(in the rows, 128 means zero)
Known rows, with every step that occurs:
M/H/L: [151 141 144 136 133 129 109 114 171 126  99 110 143 147  88 181 165 146
 142  87 157 149 177  82  88 142 114 161 144  80  73 104  82 128 121  64
 119 127 131  56 160 137  87 149 152 102 127 149 211 164 153 130  93  91
  89 144 119 166 108 113 161]
F/H/E/P/G/S: [155 116 174 130 135 136 109  86 149 111 104  74 125 133  70 154 202 189
 114 104 208 165 123  84  74 128  97 137 132  95 110 168 148 126 142  62
 168 133 105  60 145 147  83 165 152 114 104 156 148 132 174 133 127  81
 114 131  97 116 112  86 158]
T/X/S/G/P: [134 131 162 127 100 144 107  62 190 127 105  75 155 159  84 148 163 154
 153 132 125 130 107  99 102 119 107 156 166  98 135  92  96 138 169  66
 172 125 110 105 132 140  80 164 147  93 100 163 152 155 127 133  68 178
 103 115  73 121 141  98 165]
P/E: [170 157 163 127 128 121 102  94 139 125 118 106 152 116 105 120 169 159
 131 116 153 151 134  83  79 128 126 135 168 120  98 126 106 119 149  85
 167 119 143  72 137 133  82 150 125  97 103 153 168 150 163 119 121 115
  94 144 105 136 135 104 123]
S/G: [124 153 129 118 124 140 115  91 118 105 100 103 170 125  97 119 161 177
 142 137 143 141 112  63  83 101 120 137 177  87 110 114 112 149 123  91
 157 110 126  92 128 152  88 184 159 113 119 140 160 159 110 130 111 165
  88 129  91 148 146 124 136]
E/P/G/S: [129 124 157 119 119 127 139  78 116 112  79  93 142 114  64 136 189 198
 124 147 181 132 156  58 100 126  88 148 124  81 113 147 123 127 141  83
 151 137 128  80 173 134  91 157 138  97 102 182 147 129 131 133 109 148
 122 125 108 140 118 103 167]
F/H/E/P/G: [149 115 175 133 137 137 112  96 139 107 115  86 127 132  77 142 203 171
 114 102 207 157 118  82  68 118  99 142 142  81 116 158 154 114 134  72
 163 124 104  71 145 147  85 165 145 128 101 157 150 139 186 132 137  82
 119 141  91 113 119 101 156]
F/H/E: [163 133 159 132 143 147 102 108 161 114 124  83 133 137 101 142 185 163
 105  91 183 170 108  94  67 120 115 130 147 109 110 139 140 124 139  66
 164 121 109  74 114 151  81 158 147 116 116 143 150 139 175 130 131  70
 105 138  90 120 124  98 147]
X/S/G: [141 157 146 118 122 128 104  71 142 114  88  89 170 136  96 150 160 176
 121 122 136 129  96  90  81 124 121 140 172  82 125  98  82 162 149  79
 163 136 127 107 125 154  77 163 166 101 121 152 169 147 111 113  93 167
 104 113 100 153 140 102 148]
Q/T: [137 159 140 122 120 125  95  90 144 144  76  99 167 142  82 114 169 161
 105  88 139 144 142  83  76  95  81 144 155 121 102 103 110 114 147  72
  94 125 122  97 112 127  74 127 123 105 128 159 135 115 141 136 102 130
 125 137  81 148 141 133 156]
A/H/E/P/G/S/K: [163 111 205 131 154 119 100  94 168 127  60  82 140 107  58 157 185 192
 124  99 220 172 146  82  82 124 106 143 135 112 101 169 151 113 134  80
 137 158 126  69 152 144  65 160 167 112  79 161 174 144 161 146 138  98
  85 146 101 134 123 101 163]
T/X/S: [144 132 162 124 106 146 119  88 193 135 104  71 142 154 107 148 153 129
 120 115 120 138 120 110 101 129 115 157 155 118 129  82  82 120 177  74
 155 131 117 106 123 144  73 142 123  84 103 172 170 128 146 129  68 138
 103 119  86 129 139 100 165]
G/H: [139 160 130 130 156 152 120  96 176 116 127  92 126 122  87 158 162 177
 142 125 165 151 112  82  61 108 108 140 140 116 104 123 129 124 113  73
 121 131 127  76 120 123  82 135 143  97 108 153 152 139 148 133  88 116
  84 118 129 140 123 121 143]
G/H/L/R: [137 167 131 131 155 149 126 123 193 115 144  85 142 128  59 161 161 174
 150 100 174 156 118  78  71 144  98 156 139 106  91 136 117 141 108  53
 119 135 131  47 131 118  88 143 124  93 105 155 194 140 171 132  51 107
  83 107 141 157 103 133 155]
L/H: [127 152 148 118 156 145 160  86 147 132 123 119 148 110 111 138 152 160
 126  81 154 155 140  62  95 105 125 144 149 105 105 140 127 109 115  76
 138 156 135  67 122 137  91 141 133 109 116 172 179 148 140 129 113 119
  97 127 107 118 121 107 162]
F/H: [138 149 157 120 140 159 112  99 143 112 126  91 137 131 106 148 188 154
 110 118 177 157 106  77  70 119 112 149 138  95 108 131 133 132 125  68
 163 123 115  78 107 143  85 152 140 100 113 157 149 140 149 133 107  91
 108 126  92 115 123  99 151]
A/H/E/P: [158 116 190 135 148 121 119 109 181 112  89  88 145 109  76 141 174 160
 128  91 204 171 157  91  83 114 115 150 145 111 119 147 140  97 130  92
 137 146 146  79 160 139  74 149 138 122  88 159 171 150 192 143 137  94
 107 151  91 132 139 104 162]
F/H/L/R: [132 155 153 122 136 156 121 130 161 109 144  87 153 142  77 149 184 151
 116  93 188 161 109  76  80 155 105 164 138  84  97 144 119 150 121  48
 164 127 116  50 119 140  91 156 123  97 110 158 192 140 169 132  69  80
 108 117 105 135 100 111 160]
E/P/G: [119 124 156 124 122 126 140  85 102 106  85 109 145 119  76 120 186 179
 127 146 178 125 156  51  88 113  93 156 138  65 123 136 125 108 131  94
 148 129 128  89 175 137  93 158 128 115  98 183 155 139 147 131 119 149
 130 134  99 143 128 120 164]
M/H/E/P/G/S/X: [164 110 174 137 123 121 122  76 184 126  62  77 116 135  59 169 182 157
 149  89 190 160 174  70  84 128 122 143 125  92  78 136 133 111 143  65
 125 135 106  46 161 139  72 164 172 133 117 144 177 167 180 135 129  96
  95 142 112 136  93  95 165]
L/H/F: [118 140 161 117 163 148 161  95 140 125 126 126 154 119  82 133 156 175
 116  90 153 168 142  83  80 102 133 131 139 104  97 160 118  97 121  58
 124 147 138  68 128 142 101 160 136 111 137 179 185 152 147 130 104  96
  87 121 126 106 133 100 144]
M/H: [144 145 160 129 137 135 130  98 167 122  94 108 135 126  98 157 166 142
 138 109 154 147 158  65  78 124 133 158 144  89  84 103 103 118 120  75
 118 128 131  71 137 148  84 145 159 111 122 149 173 166 149 129 119 105
  94 138 109 156 117 102 152]
Q/T/C: [163 175 155 133 112 127 109 101 142 130  88 103 161 155  98 130 166 158
 137  96 126 139 164  87  65 103  84 158 162 113 100 108 131 125 164  73
  90 133 128  79 107 132  82 120 110 108 134 187 148 111 140 150  95 132
 122 147  71 144 157 140 168]
E/P/G/H/F: [111 119 159 129 141 136 139  85 121 103 106 105 132 124  45 137 193 195
 137 161 192 139 142  71  58 105  92 152 129  69 114 156 142 102 121  72
 121 127 123  75 177 128  97 162 135 116 105 181 158 140 164 133  99 130
 108 121 128 125 132 119 145]
E/P: [126 132 144 125 125 129 156 101 111 107  95  98 158 133  79 123 179 157
 130 135 167 131 159  61  93 107 109 167 130 101 116 132 124 116 137  94
 153 131 143  93 177 134  97 151 113 110  96 183 137 152 161 133 103 145
 127 134 101 153 127 120 167]
X/S/K: [156 154 160 122 143 137  96  91 129 138  69  91 166 148  97 162 161 166
  94 106 143 127 105  94  82 129 121 155 139 116 104 111  92 149 162  71
 148 154 123 112 120 154  63 150 161  84 105 165 158 151 114 114  93 138
  93 123 113 165 113 113 159]
C/T/X/S/G: [113 129 154 126 108 143 100  87 220 131 107  83 149 172 108 122 158 131
 134 114 147 137 110 101  83 108  98 172 224 101 121  75 105 127 148  69
 149 127 103  98 134 153  70 172 144 106  99 167 150 118 143 142  71 160
 122  98  75 130 139 113 162]
E/P/G/H/M: [126 131 145 133 136 131 132  72 132  96 100  92 129 112  50 154 194 198
 141 159 193 127 149  58  64 111  86 158 126  67 113 154 141 100 131  72
 134 129 142  61 179 109  79 162 136 109  92 171 149 141 158 143  93 141
 110 116 114 130 123 120 171]
T/Q: [144 153 170 134 131 147 114 145 165 100  93 105 137 146 118 136 160 161
 127 157 148 146 161  69  94 121 125 153 127 105 112 121 132 114 129 102
 115 124 147  75 152 147  92 142 122 108 142 146 145 136 132 138 106 122
 100 121  94 151 124 135 160]
H/E/P: [162 113 149 137 133 117 132 114 138 113  94  88 152 137  82 118 171 167
 123  93 168 152 157  85  89 111 110 139 144 119 115 137 126 106 151  93
 148 126 143  89 174 146  85 160 123 129 103 158 139 149 190 130 138 116
 123 150 104 157 127 119 161]
G/S: [156 153 139 116 128 138 123  93 156 127  90  79 149 120  91 147 161 191
 109 121 145 153 138  81 105 139 109 128 119 134  97 125  99 149 153  71
 153 137 134  82 118 139  82 145 145  69 119 160 140 125 109 132  89 117
  97 118 116 146 116  90 154]
E/P/G/H/A: [111 143 169 134 128 133 126  88 122 102  99  97 132 128  56 145 183 200
 145 141 197 136 138  73  66 115  87 151 135  65 128 162 142 109 119  84
 130 127 134  73 172 126  88 153 132 116  99 181 148 148 163 129  96 137
 116 121 116 123 137 128 155]
E/P/G/S/X/T: [122 117 156 118 101 130 125  65 133 113  58  91 142 130  74 136 185 171
 139 138 189 130 159  57 104 104  85 155 113  87 108 137 143 125 142  66
 150 138 113  62 152 115  81 162 143 110 107 197 156 131 146 144  94 139
 118 115 104 132 125 112 170]
M/H/L/R: [141 151 159 131 137 132 138 125 184 118 109 102 151 134  68 160 164 140
 146  81 163 153 163  63  87 158 124 174 148  76  71 117  89 136 114  56
 120 133 135  44 148 145  89 152 142 110 119 147 215 167 168 129  84  95
  96 126 120 175  93 115 161]
E/P/G/S/X: [126 122 155 121 109 135 134  70 123 115  69  76 137 123  57 139 185 180
 131 144 187 135 157  55 105 121  93 150 110  86 104 146 135 122 148  77
 157 132 113  69 160 126  85 163 138 102 107 178 154 135 139 139  95 148
 117 126 106 125 111 107 172]
H/E/P/G/S/X: [162 105 158 133 117 124 116  87 152 119  70  71 134 131  62 134 177 181
 125 103 186 158 155  79 100 117 100 121 125 111 103 150 140 111 161  81
 156 127 116  69 156 137  74 171 143 124 114 154 158 138 172 135 127 117
 113 142 103 130 113 111 164]

Rows:
[145 146 172 130  90 117  68  39 189 150  84  76 165 168  56 133 179 156
 150  89 131 138 120 107  81 101  83 159 182 117 118 101 105 124 178  53
 125 125 103  91 130 119  71 142 134 102 100 159 142 135 154 131  72 166
 115 127  60 117 151 111 156]	Q/T/X/S/G/P/E
[119 150 138 128 122 136 106  66 133  99 108 113 173 133  71 123 173 201
 164 145 150 133 120  55  89 102 108 138 161  79 119 122 129 156 127  78
 170 113 127 101 142 138 101 188 168 109 113 145 128 179 106 133 105 191
 109 123  81 140 140 114 146]	S/G/P
[126 169 178 127 130 156  95 116 134 104 120  89 145 151  98 148 178 173
 104 104 182 162  99 106  66 135 109 135 130  85 121 154 129 134 133  68
 162 110 129  76 108 146  83 159 138 102 123 161 139 158 161 128  89  78
 110 118  91 102 148 107 142]	F/H/A
[163 150 167 138 126 124  95  65 159 117 125 115 157 126  75 128 184 191
 150 128 158 144 145  76  92 126 108 143 145 108 111 133 124 127 152  66
 181 124 142  92 152 119  99 155 136  92  98 160 123 171 155 123 113 148
 122 134  91 124 130  96 140]	G/P/E
[139 145 160 123  99 131  91  72 185 156  76  71 156 166  78 136 164 133
 112  81 122 139 126 110  84 103  82 160 165 129 118  85  89 108 178  61
 100 129 106 100 112 129  62 121 118  94 116 173 150 107 151 136  68 140
 120 128  69 133 145 119 168]	Q/T/X/S
[131 141 150 126 101 140 101  85 171 156  84  79 154 159  84 118 163 131
 125  92 128 149 143  93  86  89  79 155 164 135 108  93 110  97 160  67
  94 117 105  92 112 127  69 129 109 102 113 169 142 111 150 146  78 131
 113 137  65 131 148 132 166]	Q/T/X
[158 107 162 137 131 116 123 104 132 112  88  97 142 122  79 119 181 186
 123 105 180 146 151  77  85 112  99 131 151  94 121 140 128 101 148  92
 146 124 128  87 171 148  84 166 136 133 105 156 157 139 179 128 147 119
 125 149  99 148 127 120 156]	H/E/P/G
[132 129 193 123 157 142 120 117 170 114 105 107 152 108  70 131 167 169
 108 128 177 178 143 101  65 116 125 136 131  99 106 142 116 100 126  69
 123 137 145  86 127 140  85 161 143 102 123 168 182 145 153 143 105  84
  89 131 110 119 156  95 133]	A/H/F
[157 131 141 143 156 131 126 101 179 111 117  77 125 129  62 154 174 182
 149 106 188 158 132  89  61 106 106 140 144 124 109 149 147 110 124  77
 120 134 128  69 158 128  82 143 136 121  94 151 144 149 193 132 111 105
  94 134 129 142 118 121 152]	G/H/E/P
[135 134 171 130 144 137 133 109 158 116 100 115 139 138  72 148 174 156
 126 121 147 161 159  86  58 123 140 148 133  85  75 120  99 108 126  56
 107 121 130  72 146 150  93 166 160 114 139 155 177 172 155 128 112  84
  83 131 128 144 130  95 132]	M/H/F
[113 124 151 127 118 150 111 109 218 136 118  91 140 164 115 107 158 124
 132 113 152 146 137  90  87 102  95 173 205 119 108  80 122 102 139  74
 138 123 108  93 132 145  77 164 122 105  95 169 139 114 154 154  82 137
 125 111  76 130 134 122 165]	C/T/X
[141 115 167 129 152 125 155  81 144 125 108 113 138 110  86 136 168 180
 133  67 185 158 153  68  93 101 113 137 155  93 112 168 146  90 120  81
 136 157 129  59 160 142  91 155 142 137 104 168 185 146 176 128 143 112
 110 140 105 115 117 109 171]	L/H/E/P/G
[145 134 174 130  97 133  97  50 191 129 112  76 153 154  77 151 168 152
 161 129 131 135 108 102  95 125 116 157 181 105 128 103  96 134 174  64
 179 122 113  94 142 133  79 164 145  94  92 158 161 159 145 126  72 172
  96 120  78 112 145  92 150]	T/X/S/G/P/E
[151 149 146 127 101 153 109 102 165 110  80 107 149 161 133 136 149 110
 158 110 145 136 159  76  94  83 115 159 128 112  97  96 159 130 160  64
 137 127 110  50  85 104  74 150 130 120 139 197 174 142 153 159  75 122
 101 125  87 127 154 140 165]	S/X/T/C
[153 145 175 128 152 137 105  97 181 104  94  91 151  91  87 161 170 169
 114 131 182 159 156  82  75 129 115 151 123  96 103 135 118  98 145  69
 141 139 171  66 131 113  58 159 145  88 100 151 168 143 149 160  95  98
  96 123  86 124 143  93 172]	A/H/M
[141 153 151 127 120 125  95  54 158 109  95  97 174 144  76 150 169 197
 133 127 140 123 102  85  84 127 115 145 161  74 131 104  92 166 154  67
 174 138 130 113 136 143  89 167 171  96 117 154 141 165 108 115  90 186
 121 108  90 144 137  95 155]	X/S/G/P
[121 126 159 126 115 143 103  94 232 140 108  84 141 169 112 125 157 126
 119 107 146 137 123 106  85 116  95 175 208 113 119  71 103 114 155  67
 144 135 108 105 132 148  71 153 131  98  98 176 147 108 150 140  69 140
 133  99  79 130 131 109 169]	C/T/X/S
[120 172 173 126 146 143 139 102 139 125 113 119 155 129 106 141 143 180
 123  66 165 162 136  91  91 120 122 131 143  97 116 160 123 108 120  78
 134 145 151  65 124 141  87 150 132 111 127 171 173 164 150 124  97 105
 100 117 106 101 144 115 156]	L/H/A
[135 129 165 124  99 132 131  75 132 103  64  98 138 139  85 145 183 170
 157 143 183 128 173  60  98 106  89 163 120  82 107 140 156 131 150  67
 144 142 113  50 147 114  85 153 132 112 114 208 162 128 143 151  88 141
 118 122  98 128 134 116 178]	E/P/G/S/X/T/C
[145 145 149 122 107 149  96  97 197 118  51  76 137 155 105 154 160 154
 133 128 160 153 155  79 118 113 112 141  93 138  87 117 142 142 151  56
 135 136 119  45 105 113  69 150 147  95 143 168 149 130 129 151  68 111
  89  98 107 133 119 111 167]	G/S/X/T/Q
[153 145 163 119 103 144  94  71 155 116  70  95 126 126 107 151 166 180
 142 132 158 140 147  70  95 121  90 129 125  88  98 121 140 138 160  58
 138 135 103  48  92 124  72 155 161  96 139 187 181 112 109 149  87 122
  97 117  98 121 135 110 162]	P/G/S/X/T/C
[170 124 188 131 154 126 100 113 197 120  99  92 141 102  96 139 161 164
 117  84 188 178 141  98  80 120 120 130 152 115 116 134 128 103 131  89
 135 141 141  83 126 143  71 147 149 116 103 146 181 140 174 142 140  82
  97 149  90 135 142 100 151]	A/H/E
[142 120 160 134 111 137 118  74 196 122 104  52 139 159  69 162 165 147
 162 113 148 143 106 111  81 112 111 158 177 113 132 113 112 125 161  73
 148 128 105  83 153 139  70 162 140 113  87 159 170 148 170 134  74 153
  86 121  94 127 136 109 161]	T/X/S/G/H/E/P
[134 135 159 122 102 146 114  78 177 128 104  73 154 153  96 148 154 136
 144 124 121 134 102 103  97 119 115 154 177 104 131  89  86 133 166  75
 162 123 112 100 127 149  73 163 142  95 103 159 176 142 130 132  68 164
  90 118  80 127 147 105 157]	T/X/S/G
[138 136 170 122 106 147  82  81 174 117  54  90 122 131 101 147 168 180
 132 146 171 145 144  67 108 117  95 129 112  91  99 124 140 126 144  64
 130 130 104  49 112 123  70 160 166 100 144 165 171 113 107 144  93 119
  96 103 101 125 128 115 159]	P/G/S/X/T/Q
[143 124 155 131 154 127 165  90 150 126 114 109 146 119  88 138 163 167
 131  55 177 161 157  71  96 100 123 143 152 114 108 165 145  96 122  81
 140 160 137  59 160 142  91 149 129 135 102 168 174 154 188 129 137 108
 108 141 109 123 112 110 171]	L/H/E/P
